Each row was made from one small tree. Brackets hold a mark, then the marks that hang from it, in the order of their numbers. Every link used is in the known rows. Write each row's tree.
Known rows:
[j_738 [j_906 j_375]]: [  9  11   1  40 -33  20 -34 -12  11  -4  -8  30   0  10   8  -8 -11   8
  26 -29  -9 -10 -27   5  -4]
[j_318 j_100]: [-12   6  -4   7   0   1   5 -12  17  37 -19  11  12   5  -1  -7   9  -3
  -1   2   8  -4  -3   0   7]
[j_722 [j_318 j_100 j_576]]: [  6   3  15 -21  11 -19  13 -13   5  12 -10  21   5  11   2 -11  -8  -6
   1 -18  -3 -12  11   6  12]
[j_576 [j_318 j_400 j_722 [j_906 j_290 j_375]]]: [  0 -15 -17  24 -18  25 -10  -2   9  -7  20 -16 -21  14  -6 -13   5   5
  17   4 -13   7 -19  -9  -7]
[j_318 [j_100 j_375] j_400 j_576 [j_906 j_738]]: [ -2   4 -11 -36   5  -5   5  31 -11 -10   4 -11  13  -8  -1  25  10  -6
 -11  25  13   5  26 -14 -20]
[j_100 [j_318 j_400 j_576 j_906] j_375]: [ 12   7  -3 -21   8 -22   9 -19   9 -17  -4  -7  11 -12  22   8  -5 -12
   5 -17   0  -7  20 -11  -4]
[j_576 [j_318 j_722 [j_906 j_738]]]: [ -8 -26  -4   8   9  -1 -14   2  -1  11   1 -14 -16  -4 -14  19   1   9
   5   2   7  -1 -24  10   7]
[j_722 [j_318 j_100 j_400 j_576 [j_906 j_375 j_738]]]: [ 16  -4  21 -30   3  -5  13  13 -10 -17  12   8 -10   3 -10  -5  -6   2
  -5   0  -8  -9  12   3   5]
[j_145 j_400]: [ -8   6  -9  16  -1   7  10 -27   7  32 -12  15  10  -9  -1  -5  20  11
   9  -4   5 -17 -12 -14   0]
[j_722 [j_318 j_100 j_400 j_576]]: [  0  10  10 -31   6 -12  14   4   6  11  -4  19   6  23  -5 -25  -6 -13
  -1 -13 -11 -12  17  -2  14]
[j_722 [j_318 j_100 [j_906 j_290]]]: [ -1 -11  15  12   3  -5  15 -29   6   8 -13   9  -5 -15   1 -23  -2   3
   1 -16   0 -13  -1   2  18]
[j_738 j_906]: [-12  11  -6  31 -23   9 -32 -12  12  11 -23  30  11   9   2 -10  -8   0
  22 -33  -1 -16 -22   5   6]
[j_100 [j_318 j_400] j_375]: [ 12  13   8   2   8 -20  -4 -22  16   2 -16   0  16 -17  18   0 -10 -12
   7 -26  -5  -4   8  -8  17]
[j_328 [j_318 j_906]]: [-17   5  -1  15  14   2 -18 -21  -2  16 -11   3   2  -1   5 -23  12  19
 -13 -14   3 -13 -16   4  10]
[j_100 [j_318 j_576]]: [  5   3   1 -11   1 -25   9 -37  14   1 -15  13  11  -2   4   4  -9  -5
  16 -27   2 -18   9  13   8]
[j_318 [j_100 j_375] j_400]: [ -6  20  -7  -4   3   3  -2  12  14  25 -10   1  19   5   8  -9   9 -15
  -7   7  -1   8  11 -21   3]
[j_576 j_318]: [ -5  -7 -10  13   2  -9 -19 -21  13  30 -18   2   2  16   4  -7   6   1
  19 -22 -10 -12 -17   3  14]
[j_328 [j_318 j_100 j_400 j_576 [j_906 j_738]] j_916]: [-17   9   9 -15  16  -2   3  38 -33 -10   2  -7   2  18  -7  -2   1   0
 -35  23  -4   7   4  15   1]
[j_576 [j_318 j_100 j_400 j_722]]: [-13  -4 -11  -4   3  10  -8  16  21  27   5 -10  -5  33 -15 -13  -1 -11
   5  13  -7   6  -8 -12  11]
[j_576 [j_318 [j_100 j_375] j_400 j_722 [j_906 j_290]]]: [ -6 -14 -17  12  -1  15  -9   8  14   1  10 -27  -8   6   1  -4   3  -6
   6  20  -2  14  -2 -24  -5]
[j_290 [j_906 j_375 j_738]]: [ 10  -7  -8   9 -15 -11  -5  -2 -19   5 -11   0  -9 -25  -3   9   0  12
   7  -7  11 -10 -13  21  15]
[j_318 j_100 j_400 j_576 [j_906 j_290 j_375 j_738]]: [  5  -3 -14  -9 -28  19   8  16 -12 -33  19  -6   0  -6 -16  10  12   7
   7  30   4   4  21  -5 -28]

Write each row's tree:
[ -4 -16  -3  -7  14   5 -13  29   3   4   9 -27  -9   2 -10  16  -2  -4
  -5  24   3  13  -5 -14   4] : [j_576 [j_318 [j_100 j_375] j_400 j_722 [j_906 j_738]]]
[ -3   1   7 -35   9  -9  22   1   4   6   1  10  -1  18  -2 -25   0 -10
  -7  -8  -8 -15  15  -6   9] : [j_722 [j_318 j_100 j_400 j_576 j_906]]
[ -8 -13  -6   7   8   4  -9   0  20  28  -2  -8  -7  21  -8   0  -3  -4
   7   9   1   5 -15  -3   8] : [j_576 [j_318 j_100 j_722]]
[  3  -1  19  11  11   7  -1  27 -40 -28  22  -6 -20   2   0  21  -7  17
 -29  17   0  22 -21  32 -14] : [j_328 [j_318 j_576 j_722 [j_906 j_375 j_738]] j_916]
[ 16  16   0 -18   6 -25   0 -17  10 -12  -8   1  19  -7  19   9 -11 -15
  11 -22  -4  -4  22  -8   1] : [j_100 [j_318 j_400 j_576] j_375]
[ 19  -4   5  47 -32  11 -20 -16 -17 -21  -2  11  -1 -42 -11  23   4  25
  24  -6   3   4 -11  20  -7] : [j_906 j_290 j_375 j_738]
[  7  -6  20   1   7  -8   2   2  -9 -10  -7  -1   0 -30  -3  -6  -7   0
  -5  -6  -1  -3  10  -6  18] : [j_722 [j_318 [j_100 j_375] j_400 [j_906 j_290 j_738]]]
[-17  16 -22 -21 -10  10   9  21   5   9  17   8   4  25 -13  -1   6 -11
  -1   5   1   9   5   0 -17] : [j_318 j_400 j_576 j_722]
[-13 -21 -16  14  -8  11 -16  10  -3  -3   8 -18 -13  -4 -22   4   3   5
  12   7  -1   2 -13  -1   5] : [j_576 [j_318 j_400 j_722 [j_906 j_290 j_738]]]
[ -8   3 -24 -10 -11  21  17  20   4 -19  25 -18   3  -2   1  10   7 -10
  -5  35  13  24  23 -25 -37] : [j_318 [j_100 j_375] j_400 j_576 j_722 [j_906 j_290]]
[ 12  -3   6 -22  12 -17   6   7  -3 -31  11 -15   0 -27   1  35 -16  -6
  -3   1  12   8  15  -2  -6] : [j_100 [j_318 j_400 j_576 j_722 [j_906 j_738]] j_375]
[-18  15  -2  -5  11   0   4  18 -25  -3   2   0   1  28   9 -20   6  -2
 -28   0 -14   3  -6  14  -2] : [j_328 [j_318 j_400 j_576 j_906] j_916]
[ 12  -6  29 -10   6   0   8   8  -5  -2   4   8 -13  -6 -12 -15  -6   4
  -9  -3  -9  -9  -1   3  22] : [j_722 [j_318 j_100 j_400 [j_906 j_375 j_738]]]
[ -3  -1  19  33  16  -3 -10  11 -33 -15 -11 -13   2 -25  11  12  -3  11
 -28  16   5  18  -8  15   5] : [j_328 [j_318 [j_100 j_375] [j_906 j_290 j_738]] j_916]
[ -4  18 -14 -27   2   9   9  35   9   3  19  -6  10  18   0  12   0 -18
  -9  28   8  25  21 -19 -25] : [j_318 [j_100 j_375] j_400 j_576 j_722]
[ -2   0  13  50   0  23  -1   1 -24 -18  15  -6 -21  -3   9  -8  -3  17
 -23   8  -6  23 -32  22  -6] : [j_328 [j_318 j_722 [j_906 j_290 j_375]] j_916]
[  6  13 -10 -16   4 -11   3  -2   7  10  -8   4  21   3  19  19   6  -8
   2   7  10   8  20  -9 -21] : [j_318 [j_100 j_375] j_576]
[ 20 -12  11  -9  -3 -18   9 -27  -2 -26   0   2  -5 -21  -1  23  -9  10
  12 -13   5 -15   4  18  -2] : [j_100 [j_318 j_576 [j_906 j_375 j_738]]]
[  3  -5   0  12  -7  16  13 -15  13  14   1   1  -8   1   7  -7  14   7
  -5  11   5  -2 -10  -4  -9] : [j_318 j_100 [j_906 j_375]]
[ 19  -9  13  -1  -7  -2  17 -24   0 -19   6  10 -10  -4   7 -12  -4   7
   9  -9  -5  -8   9   1  -6] : [j_722 [j_318 j_100 j_576 [j_906 j_290 j_375]]]
